Each row comes from the steps of one walk. Every step used is in the known rows, and no mark comes twice. Write the walk behind each row, first mark first.
Known rows:
teguk bunu fetul fedo gusod peligar: [-6.44  3.60  0.78  0.18 -3.99  2.21 -2.57 -6.37 -4.31  0.20  3.21  5.64
 -2.98 -1.38  2.93 -8.25  0.68  3.00 -3.35 -0.60 -3.39 -0.19 -2.06 -2.74
 -1.52 -1.31  2.07]
peligar teguk bunu fetul: [-0.36  4.51  1.68  0.99  1.32 -1.37  1.63 -2.77 -1.04 -0.77  2.46  4.88
  0.98  0.44  6.48 -0.94  0.38  3.62 -0.92  0.30 -1.98 -4.79 -1.35  0.73
  1.98 -2.35  1.30]
fedo fetul bunu gusod peligar teguk: [-1.09 -1.62  5.50 -3.80 -2.18  0.71  1.81 -3.59 -1.32 -0.79  0.78  4.87
 -1.44  2.76  1.65  0.12 -1.26  1.72 -1.46 -1.10 -1.07 -1.69  2.51 -3.66
 -3.31  0.16 -2.20]
bunu teguk fedo fetul peligar gusod: [-0.03  4.47 -0.26 -3.39 -0.15 -0.23 -1.07  2.89 -1.36 -2.30 -4.27  4.91
 -0.61  4.79 -0.02 -3.10 -0.24  1.35 -2.39 -0.25  4.68 -0.95  0.87  2.81
  1.37  3.26  0.77]
fetul fedo gusod bunu teguk: [-6.97  2.39 -0.07 -1.09 -4.88  0.61 -2.22 -1.32 -4.90 -0.03  0.82  3.53
  2.08  1.80  1.82 -4.00 -2.86 -1.42 -3.04 -0.53 -1.81  2.59 -2.02  1.27
  0.47  2.39 -0.93]
gusod peligar teguk fedo: [ 3.52  2.01  0.23 -0.22 -1.90  1.37  2.46  1.87  1.82 -3.04  0.73  2.26
  0.37  1.34  3.39 -2.31  0.94  1.18 -1.23 -0.56 -1.55 -2.04  2.74 -0.64
 -3.77 -0.05  3.12]
fedo fetul: [-2.99 -0.25  0.41 -0.28  0.58 -1.25 -0.47 -2.30 -1.45 -0.74 -1.10  0.31
 -2.69 -0.80 -1.68  0.08 -0.76  0.74 -0.59 -0.18 -0.10  0.24 -1.33 -2.21
  0.61 -0.40 -1.79]
bunu fetul fedo: [-5.98  2.44 -2.52 -0.60 -1.07 -1.04 -4.92 -3.90 -3.17 -2.68  1.68  1.26
 -0.72  0.33  2.27 -2.83 -0.28  1.08 -1.73  0.29 -1.11 -1.83 -2.20  0.50
  0.26 -1.69  2.23]
bunu gusod fedo fetul peligar: [-4.29 -1.28  0.96 -2.83  0.71  3.60  0.86  0.57 -3.49  0.85 -2.55  5.59
 -0.37  1.66 -2.03 -0.90 -0.82  2.39  1.05 -1.59  1.25  4.43  5.29 -0.77
 -2.54  0.91 -1.86]
fetul fedo gusod bunu teguk peligar: [-4.94  4.37 -0.06 -2.16 -3.41  1.85 -2.26 -0.23 -5.56 -0.34  1.32  4.73
  3.73  2.88  2.29 -4.92 -2.37  1.41 -2.39 -0.52  1.54  4.53 -2.07  0.78
 -0.26  1.28  0.20]
peligar fetul fedo: [-2.02  3.85  0.33  0.93 -0.75 -0.16 -1.07 -0.44  0.00 -1.54  1.15  3.10
  2.16  0.97  1.14 -0.10  0.21  0.76 -2.10 -0.06 -1.27 -1.29 -1.90  0.75
  1.30  1.27  0.95]
fedo gusod bunu: [-2.80  1.03  1.78 -0.92 -2.84  1.21  0.72 -1.20 -3.00  2.24  1.90  1.50
  0.16 -0.75 -0.84 -2.16 -0.04 -0.64 -0.22 -1.12 -0.45  3.06 -1.43 -0.91
  0.34  0.99 -1.00]
teguk bunu fetul peligar gusod fedo: [-1.13  5.84  0.29 -2.16  0.25  2.76 -0.62 -1.40 -1.83  0.47 -0.55  6.99
  2.65  1.53  2.91 -3.92  2.66  2.86 -0.81 -1.14  1.73 -1.43  4.73  3.09
  1.53 -0.21  1.76]
bunu fetul peligar gusod: [ 1.18  4.12  1.22 -2.91  1.05  0.41 -2.11 -1.51 -1.89  1.35  1.71  2.47
  1.48  2.53  1.87 -0.87  2.47  0.71  0.93  0.80  4.06 -1.94  0.54  2.51
  3.24  1.67  2.37]
bunu gusod fedo fetul peligar teguk: [-2.45  0.23  3.37 -1.93  0.93  2.12  2.46  1.05 -2.19  0.24 -1.17  6.18
  2.54  2.75  1.94  1.08 -0.46  1.86  1.22 -1.98  0.09  2.94  5.52 -0.02
 -1.38  2.02 -2.22]
gusod fedo fetul: [-5.86  0.16 -1.29 -1.03 -0.35  0.84 -0.41 -1.66 -1.48 -1.59 -2.82  1.26
 -1.59  0.33 -1.83 -0.20 -1.35  0.42 -0.67 -0.88 -2.68  3.03  2.47 -1.59
 -1.44 -0.72 -1.98]
fetul fedo gusod peligar teguk: [-2.37  2.37  3.60  0.84 -4.94  0.99 -0.71 -2.83 -0.40 -0.24  3.38  2.35
  1.23  1.07  4.08 -3.69  0.48 -1.13 -1.57 -1.44 -4.32  1.80  0.07 -2.35
 -2.05  3.28 -0.03]
fetul fedo: [-3.42  1.22 -1.25  0.12 -2.22 -0.90 -2.83 -1.03 -0.78 -2.50  0.39  0.56
  0.86 -0.39  0.75 -2.67  0.17 -0.10 -2.02 -1.63 -0.30 -0.24 -0.09 -0.27
 -0.66  0.24  0.12]
bunu fetul: [-2.44  1.56 -1.19 -0.91  1.34 -0.04 -1.78 -2.98 -2.51 -0.35  1.22  0.48
 -1.22  0.89  1.76  0.26 -0.66  1.59  0.42  1.85 -0.41 -1.14 -2.25  0.69
  0.84 -2.03  2.10]
teguk fedo gusod bunu: [-2.63  2.12 -0.70 -1.73 -3.67  1.55  1.72  1.13 -2.77 -0.20 -0.06  2.27
 -0.90 -0.15 -1.21 -5.80  0.89  1.45 -1.28 -1.65  1.11  2.33 -2.33  0.10
 -1.30  0.25  1.32]
fedo fetul peligar teguk bunu gusod: [ 0.40  2.07  5.64 -0.07  1.53 -0.05  3.69  0.06 -1.97  1.29  0.39  9.00
  0.79  0.33  2.43 -2.13  0.91  4.99 -0.28 -2.59  2.57 -2.06  2.83 -1.06
  0.11  0.99 -2.42]
fetul bunu teguk peligar gusod: [ 2.43  4.39  1.41 -5.09 -0.72 -0.04 -1.78  0.47 -0.10 -1.32 -1.45  3.51
  3.80  6.96  3.39 -1.18 -1.16  1.16 -1.98  0.44  5.46 -0.74  0.10  3.57
  2.20  1.66  0.32]
fedo fetul peligar: [-2.33  1.63  2.53  0.49  0.68 -0.38 -0.70 -1.23 -1.25  0.31 -1.12  4.02
 -2.64 -0.45 -2.04 -1.35  0.39  2.01  1.35 -1.28  2.63 -0.18  1.36 -1.95
  0.69  0.44 -1.73]

Write each row's walk:
[-4.33  4.16  2.75 -1.04 -1.77  2.10 -1.04 -2.90 -5.44  2.90  3.32  5.48
 -1.20  0.66  0.99 -3.12  0.48  1.79  2.11 -0.05  2.22  1.49 -1.33  0.57
  1.73  0.42  1.26]	fedo gusod bunu fetul peligar
[ 2.87  5.20  1.61  0.42 -0.46 -0.31  2.15  4.02  1.66 -2.26 -0.02  5.40
  1.39  2.31  3.46 -2.92  2.14  2.52  0.78 -1.94  2.97 -2.62  2.67  1.84
 -1.05  1.24  1.93]	fetul peligar teguk fedo
[-0.36  1.85 -3.11 -1.05 -0.35  0.69  0.05  3.57 -0.82 -2.58 -3.25  2.31
 -0.33  3.61  1.91 -1.66 -2.14  1.08 -1.92  1.28  0.56 -0.42 -0.30  2.80
 -1.24  0.19  2.23]	bunu teguk fedo
[-3.21  0.05  1.87 -1.53  0.46  1.35  4.19 -0.57 -2.19 -0.73 -1.53  6.13
  2.26  0.70  2.45 -0.75 -0.59  3.15 -2.09 -2.07 -2.95  0.98  3.72 -1.01
 -1.72 -1.13 -2.80]	peligar teguk bunu gusod fedo fetul
[ 1.49  3.87  1.66  0.51 -1.81  4.64  2.65  1.16  0.17  1.05  0.45  3.90
 -2.26  1.94  0.35 -3.41  0.98  2.41 -1.27  1.30 -1.26  2.19 -2.95 -0.39
 -1.89  2.08  3.72]	teguk fedo gusod peligar fetul
[ 0.82  4.07  0.24 -2.95 -0.31 -0.57 -0.34  1.71 -0.26 -1.94 -2.60  3.58
 -1.65  1.55 -2.03 -4.46  2.94  2.18 -1.29 -2.38  5.62 -1.14  0.79  0.78
  0.86  2.23  0.67]	teguk fedo fetul peligar gusod
[-2.40  3.87  4.36  2.05 -4.97  0.99  0.92 -3.12 -0.55 -0.15  3.06  5.94
  0.76 -0.80  4.95 -6.86  1.81  1.12 -3.62 -2.67 -4.24 -0.63  0.61 -2.74
 -1.75  1.41 -0.43]	fetul fedo gusod peligar teguk bunu
[-5.39 -1.65 -0.20 -2.36  0.46  2.57  2.37 -0.81 -3.60 -0.13 -2.97  5.33
 -0.43 -0.62 -1.00 -2.95 -0.82  3.71 -2.46 -2.00 -1.51  2.32  3.26 -1.63
 -2.55 -1.85 -2.35]	teguk bunu gusod fedo fetul
[-2.48 -1.63  0.56 -5.31 -3.45  2.48  0.53 -1.71 -2.43 -3.10 -2.30  4.68
 -5.16  2.11 -1.88 -4.95 -0.74  4.23 -2.74 -1.81  1.71 -0.64  1.93 -3.54
 -5.35 -1.56  0.64]	teguk fedo fetul bunu gusod peligar
[-1.08  4.64  5.55 -0.93 -3.29  3.52  0.58 -2.63 -0.51  2.56 -0.05  7.44
 -1.17  5.78  3.44  0.33 -3.32  0.32 -1.56  3.01 -2.20  0.91 -1.83  1.27
  0.20  3.61 -0.05]	fedo gusod peligar fetul bunu teguk
[ 1.27  3.13  2.33  1.10 -0.39  1.10  1.52 -3.85 -1.03 -0.90  3.37  5.28
  0.03 -0.04  5.97 -1.82  0.38  3.20 -1.56  0.77 -3.63 -4.88  1.28 -1.68
 -1.27 -2.68  2.51]	gusod peligar teguk bunu fetul
[-7.37  1.27  0.74 -2.55 -2.72 -0.29 -1.47 -3.86 -0.51 -3.16 -3.62  3.99
 -2.91  1.19 -0.87 -1.42 -1.67  0.89 -1.18 -1.94 -1.14  0.74  3.03 -1.79
 -1.02 -1.39 -3.48]	gusod fedo fetul bunu
[ 0.58 -1.55  0.81 -1.31  0.54  1.65  2.74  0.49 -2.01  1.48  0.01  4.10
  1.04 -0.95  0.48 -2.49  0.60  3.29 -1.49 -1.08  1.11 -0.74  0.97 -0.01
 -0.94 -0.82 -0.36]	teguk bunu gusod
[ 2.02  2.90  1.79 -3.04 -1.64  1.14 -0.14  2.00 -2.34  1.41  0.19  4.57
  4.69  3.56  1.35  0.09 -0.61 -1.86 -0.76 -0.24  3.78 -1.15  3.56  4.44
  1.87  3.75 -0.20]	fetul peligar gusod bunu teguk
[ 0.90  2.71  1.14 -2.61 -1.03  2.65 -0.23  1.66  0.72  0.65 -1.29  3.09
  4.23  2.47  0.24 -1.35  2.16 -0.91  0.26 -2.01  2.05  2.28  6.23  2.85
  0.43  3.30  0.07]	fetul peligar gusod fedo
[-1.92 -3.11 -1.14 -3.23  0.04  4.18  1.60  1.59 -1.99  0.71 -1.36  1.45
  3.09  1.86  0.06  0.55 -1.04  0.57 -0.10 -0.32 -1.23  4.60  3.81  0.93
 -2.87  0.28 -0.10]	bunu gusod fedo
[ 0.19  5.92  3.00 -0.80  0.29  3.63  2.40  1.59 -4.09  3.08  1.16  6.58
  4.06  4.61  2.12  0.65 -2.58  2.55 -0.22  2.61  1.77  4.15 -3.82  2.37
  2.64  2.36  1.23]	fedo gusod bunu teguk peligar fetul
[-3.88  5.58  0.35  1.02 -1.32 -2.70 -1.37 -3.96 -1.90 -3.56  2.93  5.38
  1.80 -0.29  7.04 -3.95  0.54  3.24 -3.23 -1.24 -2.59 -5.57 -1.35  0.57
  1.03 -2.42  1.21]	peligar teguk bunu fetul fedo
[-1.09  2.84 -0.72 -4.18  0.67  1.66 -0.37 -0.24 -1.37 -1.54 -2.13  0.87
  2.93  2.48 -1.47 -1.48  0.95  1.62 -0.95 -1.13  2.52  4.33  2.04 -0.58
  0.45  0.52 -0.61]	teguk peligar gusod fedo fetul
[-1.60  2.09 -0.83 -0.63 -2.03  1.34  0.41  1.33 -0.98 -0.22 -1.25  1.28
 -2.40  1.17 -0.12 -5.51  1.11  2.01 -0.67 -0.85  0.99  3.09 -3.39  0.14
 -0.76  1.20  1.59]	teguk fedo gusod
[-1.37  6.35 -0.21 -0.85 -0.60  1.59 -0.70  1.89 -3.62 -1.66  1.17  6.59
  5.82  3.74  2.80 -0.28 -2.79  2.30 -2.63  1.01  1.54  0.01 -0.79  2.81
  0.98  0.19  2.11]	gusod bunu teguk peligar fetul fedo
[-4.25  0.39  1.85 -1.42  0.52  3.75  2.30  0.32 -3.42  0.97 -2.60  9.09
 -0.67 -0.20 -1.07 -4.09  0.21  4.67 -0.63 -2.96  1.09  2.32  5.99 -1.21
 -2.06 -0.86 -2.15]	teguk bunu gusod fedo fetul peligar
[ 2.77  3.85  4.39  1.61  0.06 -0.65  1.65  1.75  1.40  0.13  1.60  4.57
  2.99  1.89  3.76  0.60  1.20  0.88  1.78 -1.24  1.74 -1.91  2.99  1.14
  0.90  2.14 -0.29]	fetul peligar teguk
[-0.24  1.18  0.12 -0.64 -3.42  3.48  1.01  0.26 -0.78  0.18 -0.15  1.79
 -3.48  0.40 -0.52 -6.11  1.17  1.43 -1.07 -0.28 -0.80  3.00 -0.83 -1.92
 -3.82  1.12  2.74]	teguk fedo gusod peligar
[-5.76  6.50  2.15  1.25 -2.50 -1.33 -1.27 -5.15 -2.95 -0.68  3.45  5.96
  1.00  0.48  7.01 -6.04  1.10  3.10 -2.61 -1.30 -3.01 -1.81 -4.45  0.16
  2.34 -0.38  0.76]	peligar teguk bunu fetul fedo gusod
[-0.06  4.27  0.25 -6.11 -1.60  2.52 -1.75  0.82 -0.10 -2.29 -3.16  4.35
  5.46  7.44  3.44 -1.15 -1.74  0.69 -1.94 -0.14  3.22  2.02  3.64  4.06
  0.41  1.19  0.15]	fetul bunu teguk peligar gusod fedo
[ 3.30  1.70  3.62  1.69 -1.43  0.82  3.51 -0.86  1.43 -0.48  2.12  5.02
  1.45 -0.94  4.20 -1.92  0.73  1.61 -1.63 -1.00 -3.02 -3.57  3.55 -2.00
 -2.28 -0.46  0.41]	gusod peligar teguk bunu
[-1.70 -1.49 -0.41 -1.95 -0.01  4.12  2.89  1.17 -2.29  0.56 -1.53  5.20
  2.21 -0.33  0.82 -2.94 -0.09  2.83 -1.92 -1.72 -1.36  2.38  4.47  0.59
 -2.49 -1.29 -0.57]	teguk bunu gusod fedo
[-2.56  4.02  0.83 -5.81 -1.60  0.92 -1.67 -2.51 -0.39 -2.69 -2.98  3.42
  1.47  3.92 -0.61 -2.60  0.63  2.45 -1.66 -2.32  3.83  2.15  2.62 -0.64
  0.51 -0.23 -1.52]	teguk peligar gusod fedo fetul bunu
[ 0.74  3.19  3.49 -0.69 -1.90  2.49  0.27 -1.36  0.33 -0.21 -0.50  6.76
 -0.59  5.33  3.29  2.10 -3.60  0.34 -1.88  2.99 -1.57 -2.63  1.40  1.47
 -0.91  1.29  0.80]	gusod peligar fetul bunu teguk
[ 1.44  1.43  4.92  0.97 -2.66  1.84  2.19 -1.73  0.08  2.14  3.03  1.70
  0.49  1.26  3.23 -0.97  0.45 -0.95  0.48  0.33 -3.62  2.34 -0.03 -2.11
 -1.42  3.03  0.22]	fedo gusod peligar teguk
[ 3.48  2.74  2.24 -1.73 -0.23  0.47 -0.33  1.24  0.66  1.48  0.12  2.16
  2.92  1.68  0.11 -1.29  2.79 -0.25  0.45 -1.26  4.82 -0.63  2.69  2.15
  2.14  4.01  0.23]	fetul peligar gusod
[ 0.35  4.79  2.85  0.51  1.37 -0.58 -0.32 -1.16 -1.02  0.02  2.80  5.03
  1.38  2.51  5.64  0.74  0.66  2.04  2.28  0.69  1.30 -3.02  0.98  1.81
  1.97  0.23  1.79]	bunu fetul peligar teguk
